Each row was made from one small tree. The marks that hang from a mark follow it in brackets, in the order of their numbers. Every link used is in the known rows. Write each row's tree.
In the rows, 128 means zero.
Known rows:
Q_187[Q_456[Q_61] Q_686 Q_909[Q_756]]: [116  60 201 170 148 122  90 177 220 182 107  47 112 182 103 107 136 104
 151 132 114  77 102 137 168  52 155 153 168 214  92 143  68 106]
Q_977[Q_727[Q_686]]: [ 83 134  85 137  93 118 121 145 130 107 134 115 157 187 133 164 118  93
 130  87 173 144 154 109 119 113 135 130 133  71 152 125 101 136]
Q_86[Q_686[Q_187[Q_909[Q_330 Q_756]] Q_727]]: [167 146 117 155 185 106 119 147 141 145 140 145 104 158  76 115 151 172
 139 145  80  77 102  98 154  96 124 112 140 159 132  96 147 103]
Q_86[Q_686[Q_187[Q_909] Q_727] Q_856]: [198 132  99 126 193 138 111 129 112 122 141 136  99 114 127 164 114 172
 143 127  90 157 116 149 121 129  84 102 147 117 125 110 176 120]
Q_856[Q_86[Q_686[Q_187[Q_456 Q_909] Q_727]]]: [213 161 134 174 180 117  71 113 151 132 118 112  95  98 115  89 117 186
 119 133  87 138 135 156 114 137 133 151 138 182  81 123 186 109]
Q_86[Q_686 Q_856]: [117 115  86 129 161  94 112 132 129 106 150 134 124  88 155 202 100 112
 181  75 145 158 174 135 130  92  77 135 123  71 156 142 105 140]
Q_277[Q_403[Q_686[Q_86 Q_187[Q_909]]]]: [156 142 175 127 130 165 125 128 102 126 153 170 125 114 111 114 124 138
 108 148 125 147 149 123  95 157 121  84 137 159  91 126 170 121]
Q_277[Q_403[Q_909]]: [ 96 110 125 128 154 162  95  87 140 128 177 146 130 132 132 179 166 140
 120 101 138 164 154  96  87 127 128 140 148  84  95 176 139 159]
Q_686[Q_187[Q_456[Q_61] Q_909]]: [128 117 162 136 179 131  73 122 168 193 130  73 144 152 144  69 139 113
 106 150 115 126  77 156 125 111 114 149 167 170  85 158 119 125]
Q_456[Q_61 Q_187[Q_686 Q_909[Q_330]]]: [ 94  68 151 148 145 105  86 149 189 173 102 123 147 174 130  70 154 113
 129 129 134 115  50 107 152  38  82 154 186 196 118 140  46 113]
Q_686[Q_86[Q_856] Q_187 Q_727]: [149 144  96  99 104 131 179 125  70  95 140 135 117  76 154 143 132 149
 135 145 103 136 117 152 132 178 125 106  83 106 154 117 172 140]
Q_403[Q_686[Q_86[Q_856]] Q_909]: [108 142 137  84 106 121 186 124  64  95 126 112 129  63 125 200 118 155
 141  91 131 128 146 129 101 208 123 113 108  75 108 111 110 114]
Q_403[Q_686[Q_86[Q_856] Q_727]]: [122 125 120 108  78 121 196 144  77  76 106 125  97  58 106 177 110 152
 145  91 133 120 131 139 129 191 137 112  72 114 125  87 139 111]
Q_201[Q_814[Q_727[Q_686[Q_86 Q_187]] Q_888]]: [119 156  98  92  77 138 131  58  97 108  87 238 148 125 172  74 142 103
 110  99 169  83 172 117 123 101 141 120 135  91 181 122 168 180]
Q_456[Q_61 Q_187[Q_686[Q_727] Q_909]]: [146  59 137 141 118 148 101 152 198 161  92 118 104 171 134  91 147 125
 122 142 124 138  42 125 131  74 118 143 170 190  92 130 104 141]
Q_185[Q_888]: [100 109 133 125 130 152 133  98 160 140 138 143 125 128 142 165 118  47
 172 131 159 163 165 108 116  92 140 168 116  69 183 188  65 169]
Q_814[Q_727[Q_686[Q_86[Q_856]]] Q_888]: [107 124  85 130  82 145 121  58  81  56  89 159 132 106 176 130 112 108
 139  67 151 112 192 121 101  98 119 119 166 103 199  95 142 140]
Q_977[Q_201 Q_727[Q_686]]: [ 80 139 102 120  82  92 112 174 125 122 148 105 175 213 125 186 110 109
 110  95 172 166 167 109 114 134 135 155 107  55 167 149  77 137]
Q_187[Q_909[Q_330]]: [ 79 107 128 150 185 126 112  98 148 140 129 101 141 146 106 123 153 129
 135 132 128 121 108  91 143  98 110 163 144 122 134 126  90  95]
Q_856[Q_86]: [ 97 120 107 143 112 106 119  97 151 105 115 116 132  96 160 119 132 101
 158 111 151 167 156 108 125 125 130 186 119 100 151 181  88 148]
Q_727[Q_686]: [ 90 131  90 124 121 132 110 145 122 142 121 139 147 145 134 137  98  58
 128  85 182 145 161  86 135 118 123 127 138  71 161 161 114 147]
Q_686[Q_86 Q_187[Q_909] Q_727]: [167 144 130 122 130 164 155 107 108 134 130 124 104 114 134 102 141 155
 115 199 105 140  99 126 121 171 152 109 105 138 109 104 193 118]
Q_403[Q_686[Q_86 Q_187 Q_727] Q_909[Q_330]]: [137 198 123  91 111 111 195 125  58 120 132 167 124  90  72 132 152 200
  96 133 107  80  72 108 116 234 155 107  97 108  87  83 161 118]
Q_686[Q_86[Q_856] Q_187[Q_909[Q_756]] Q_727]: [169 117 142 119 123 153 182 138  94 104 129  93  99 125 127 124 154 163
 152 180  59 105 124 142 144 161 140  89 115 159 150 101 162 103]
Q_977[Q_201[Q_814]]: [ 60 106 129  83 111  88 133 140 162 163 140 147 161 146 137 171 156 110
 125 111 176 151 165 109 157 113 129 193  45  49 152 198  68 164]
Q_403[Q_909[Q_330 Q_756]]: [ 64 126 126 130 151 107 147 117 136 139 146 105 146 152  93 155 186 138
 145 118 109  77 117  73 144 121 142 155 133  93 137 143  68 119]
Q_187[Q_686[Q_86]]: [111 117 134 130  90 122 150 145 143 116 132 136 122  99 143 152 105  95
 159 151 162 144 143 120 144 118 154 133  86 116 136 128 111 145]
Q_201[Q_814]: [ 67  95 114  96 125 114 144 110 162 147 123 157 143 124 146 149 155  93
 148 102 176 127 147 112 160  95 133 170  71  58 138 179  98 164]
Q_814[Q_727[Q_686[Q_187[Q_456[Q_61] Q_909]]]]: [136 130 123 155 171 136  60 116 151 182  91 111 155 178 145  53 127 104
  95 100 135 103 106 140 101 105 119 114 230 171 118 132 146 124]
Q_856[Q_86[Q_686]]: [134 137  93 155 131  75  96 107 158 107 124 145 119  80 155 137 106 114
 174  81 159 171 185 112 117 104 109 176 124 102 145 161 107 150]
Q_403[Q_686]: [ 92 138 117 109 116 123 144 140 144 125 123 131 139 110 104 167 101  87
 139  94 172 138 123 112 123 142 130 137 106  81 129 146  90 147]
Q_977[Q_86[Q_856] Q_727[Q_686[Q_187]]]: [ 89 148  74 108  89 115 155 146  90 108 165 104 160 195 155 176 106  96
 120  90 140 146 145 175 155 152  96 108 158  72 204  93 104 120]
Q_686[Q_187[Q_909]]: [136 129 124 122 178 159 112 107 145 157 145 118 145 149 141 116 130 107
 122 181 123 159  98 126 122 126 113 126 149 106 135 153 131 136]
Q_977[Q_727]: [ 80 114 103 132 109 110 130 118 158  95 149  98 150 170 139 179 144 115
 147 128 152 154 120 134 113 107 142 161 104  72 142 132  89 142]
Q_403[Q_686[Q_86 Q_727]]: [125 148 124 113  73 121 187 139 107 101 103 141  95  80  95 151 109 136
 122 117 153 117 117 115 119 190 165 124  61 111 105  91 151 128]

Which tree is each row?
[135  81 155 140 133 146 149 140 118 100 122  94 111 102 140 165 110 129
 173 149 118 142 147 142 145 116 119 116 127 144 133 108 110  93]  Q_187[Q_686[Q_86[Q_856]] Q_909]
[114 143 161 124 163 122 150 163 134 149 126 122 147 166  56 104 144 122
 131 144  95  75  89 104 152 124 124 108 151 152 137 118  77  96]  Q_403[Q_686[Q_187[Q_909[Q_330 Q_756]]]]
[123 169 153 153 162 120 107 133  81 161 133 117 154 133 103  48 120 130
  82 142 119  76 143 111 150 142 128 112 144 180 110 103 154  72]  Q_727[Q_686[Q_86 Q_187[Q_456 Q_909[Q_330]]]]
[122 158 144 140 128 124 149 160  86 152 127 135 142 163 102  61 139 107
 124 157 110  64 150  72 161 132 132  87 148 161 167 111 130  91]  Q_727[Q_686[Q_86 Q_187[Q_909[Q_330 Q_756]]]]
[129 150 159 137 152 141  84 145 138 145 169 157 148 119  92 131 112 117
  94 102 128 135 138 161 115 125 128 109 126 151  84 167 144 154]  Q_277[Q_403[Q_686[Q_187[Q_456]]]]
[131 159  67 125 123 163  85  67 121 111 106 194 157 160 162  96 112  84
 107 107 150 130 133 113  90  92 129 113 200  86 195 131 151 181]  Q_814[Q_727[Q_686[Q_187]] Q_888]
[130  78 140 139 147 167 101 140 188 143 121 124 139 165 135 121 118  88
 129 173 133 167  87 119 133  59 114 128 156 153 120 150  86 134]  Q_456[Q_187[Q_686 Q_909]]
[136  87 178 164 156 141 124 145 131 116 131  63 113  96 128 149 107 145
 143 148 102 121 151 169 156 103 136 125 119 183  99 103 118  76]  Q_187[Q_456 Q_686[Q_86[Q_856]] Q_909]
[173 132 147 137 157 154 142 115  89 115 133  73 109  94 127 110 132 184
 106 167  69 115 112 181 136 169 140 109 104 179  96  97 189  89]  Q_686[Q_86[Q_856] Q_187[Q_456 Q_909] Q_727]
[135 100 157 147 125 150 141 132 146 130 122 112 112 123 128 140 112 116
 151 178 144 141 134 121 136 113 147 124 118 145 115 114 120 105]  Q_187[Q_686[Q_86] Q_909]
[153 146 125 113 135 153 136 142  58 127 127 126 141 119 155 114 100 109
 125 135 116 141 166 125 130 161  96  76 157 118 158 121 159 106]  Q_727[Q_686[Q_86[Q_856] Q_187[Q_909]]]
[ 69 145 140 114 132 100 170 150 128 132 127 120 141 138  55 164 158 139
 140  92 117  66 106  78 139 150 149 135 132 101 120 124  58 111]  Q_403[Q_686 Q_909[Q_330 Q_756]]
[122 143 105 141 124 133  47  78 143 150  92 153 159 160 165  48 120  92
  89  73 148  87 116 150 100  73 125 141 221 153 146 139 140 171]  Q_814[Q_727[Q_686[Q_187[Q_456[Q_61]]]] Q_888]
[155 156 203 128 128 137 155 164 126 148 131  85 131 121  83  90 113 125
 110 177  95  72 129 149 136 159 167  99 110 194  86 109 128  94]  Q_403[Q_686[Q_86 Q_187[Q_456 Q_909[Q_756]]]]
[167 136 148 126 114 158 175 135 122 128 125 109  98 140 115  97 155 145
 129 209  84 101 111 118 135 157 171  97 104 162 131 108 172 117]  Q_686[Q_86 Q_187[Q_909[Q_756]] Q_727]
[150  73 157 136  82 139 131 145 167 147  89 123  97 140 150  68 147 137
 119 163 126 131  59 119 131 100 131 129 141 211  87 105 125 128]  Q_456[Q_61 Q_187[Q_686[Q_86 Q_727] Q_909]]
[155 166 152 139 142 153 103 135  94 160 132 107 148 133 129  67  99 106
  82 157 125 114 154 130 131 155 139  97 138 162 101 128 175 102]  Q_727[Q_686[Q_86 Q_187[Q_456 Q_909]]]
[ 96 103 143 136 140 159 120 115 152 126 172 133 121 160 114 173 179 127
 142 108 114 125 167  85 105 110 148 128 148 105 110 176 119 160]  Q_277[Q_403[Q_909[Q_756]]]
[174 167 101 138 167 108  98 138 145 148 159 145 114 105 112 134 102 146
 111 124 121 126 113 161 128 117 135 128 101 130  96 128 182 153]  Q_86[Q_686[Q_187[Q_456] Q_727]]
[126 146 137 118 135 116 143 124  88 115 160 101 148  73 162 122 116 123
 127 147 103 125 145 183 139 149 120 119  88 141 132 141 138 128]  Q_686[Q_86[Q_856] Q_187[Q_456]]
[113 130 147 112 122  89 124 134 103 144 140  91 146  76 179  92 130 121
 135 121 110 112 122 190 140 140  98 136 118 162 118 149 119 137]  Q_686[Q_86[Q_856] Q_187[Q_456[Q_61]]]
[209 157 106 151 163 114  97 107 140 120 114 144  89 108 130 103 125 174
 141 136 108 166 131 124 109 145 118 140 153 141 115 125 175 126]  Q_856[Q_86[Q_686[Q_187[Q_909] Q_727]]]
[166 153 111 131 120 183 102  47  98 105  93 171 141 148 161  65 119 116
 103 150 136 113 148 111  81 115 135  96 200 138 167  87 182 133]  Q_814[Q_727[Q_686[Q_86 Q_187[Q_909]]] Q_888]
[139  93 111 124  77 133 166 157 114  84 121 143 106  91 150 142 116 134
 139 137 113 140 106 146 144 112 126 109  90 156 141 110 124 142]  Q_456[Q_187[Q_686[Q_86[Q_856] Q_727]]]
[151 169 127 117 134 134 134 154 126 142 128 128 122 111  76 131 101 139
  89 124 120 112  77 163 126 173 162 117  93 136  84 125 157 139]  Q_403[Q_686[Q_187[Q_456] Q_727]]
[ 69 116 124  81  43  58 171 180  76  99 128 135 164 157 149 192 138 144
 132  68 169 127 225 133 152 145 120 154  49  57 173 136  86 114]  Q_977[Q_201[Q_814] Q_727[Q_686[Q_86[Q_856]]]]
[ 87 125 100 110 124  65 129 140 139 131 185 100 136 135 152 232  92 120
 140  83 160 184 189 156 151 127  71 172 105  68 192 128  69 126]  Q_977[Q_86[Q_686 Q_856] Q_201]
[166  95 145 142 101 167 147 138 153 121 103 127  96 133 128 100 129 137
 118 188 114 142  86 119 127 107 151 115 111 186  99 100 144 118]  Q_456[Q_187[Q_686[Q_86 Q_727] Q_909]]
[163 161 124 107 137 172 129 126 100 129 158 190 108 124  81 170 148 182
  89 105 111 144  99 118  81 196 145  89 146  99  67 147 189 162]  Q_277[Q_403[Q_686[Q_187 Q_727] Q_909]]
[186 153 118 145 173 108  81 109 142 130 131 143 125 106 152  98 114 138
 154 139 123 174 152 124 107 120  96 146 164 129 129 152 139 131]  Q_856[Q_86[Q_686[Q_187[Q_909]]]]
[151 166 145 121 129 124 175 134  86 125 110 149 113 104  68  92 136 184
 104 157 108  87  73 115 134 192 140 108 106 160  97  67 160  84]  Q_403[Q_686[Q_86 Q_187[Q_909[Q_330]] Q_727]]
[125 102 158 153  86 102 130 161 157 148 103  97  91 103 123 107 128 147
 126 119 141  93  97 153 154 123 177 150  92 196  72 107 143 127]  Q_187[Q_456[Q_61] Q_686[Q_86 Q_727]]
[177 145 163 132 115 174 141 128 100 114 137 173  90 113  84 116 135 178
  97 148 108 133 123 122  97 176 145  80 124 170  76 105 213 118]  Q_277[Q_403[Q_686[Q_86 Q_187[Q_909] Q_727]]]
[103  76 141 123 138 134  88 112 187 171 103  98 145 166 174  69 155  90
 120 142 139 156  76 117 115  73  83 157 176 160 112 167  73 144]  Q_456[Q_61 Q_187[Q_909]]
[190 168  80 138 127  90 107 118 131 111 126 173 102  82 143 119 116 153
 149 113 124 160 141 126 117 148 122 143 119 112 134 147 165 158]  Q_856[Q_86[Q_686[Q_187 Q_727]]]
[164  73 141 135 108 162 152 146 126  93 107 114 100 118 141 126 128 156
 137 160  91 143  95 140 136 105 124 102 121 182 117  96 131 107]  Q_456[Q_187[Q_686[Q_86[Q_856] Q_727] Q_909]]
[122 149  81 114 118  78 148 123 123  97 190 113 141 161 157 209 109 136
 149 107 133 166 142 201 143 122  81 130 136  77 185  84 106 128]  Q_977[Q_86[Q_686[Q_187] Q_856] Q_727]
[ 63 102 100  98 117  87 136 102 176 135 118 158 162 154 145 173 169 120
 130 102 172 138 161 118 122 102 139 184  81  50 174 177  85 171]  Q_977[Q_201[Q_814[Q_727]]]
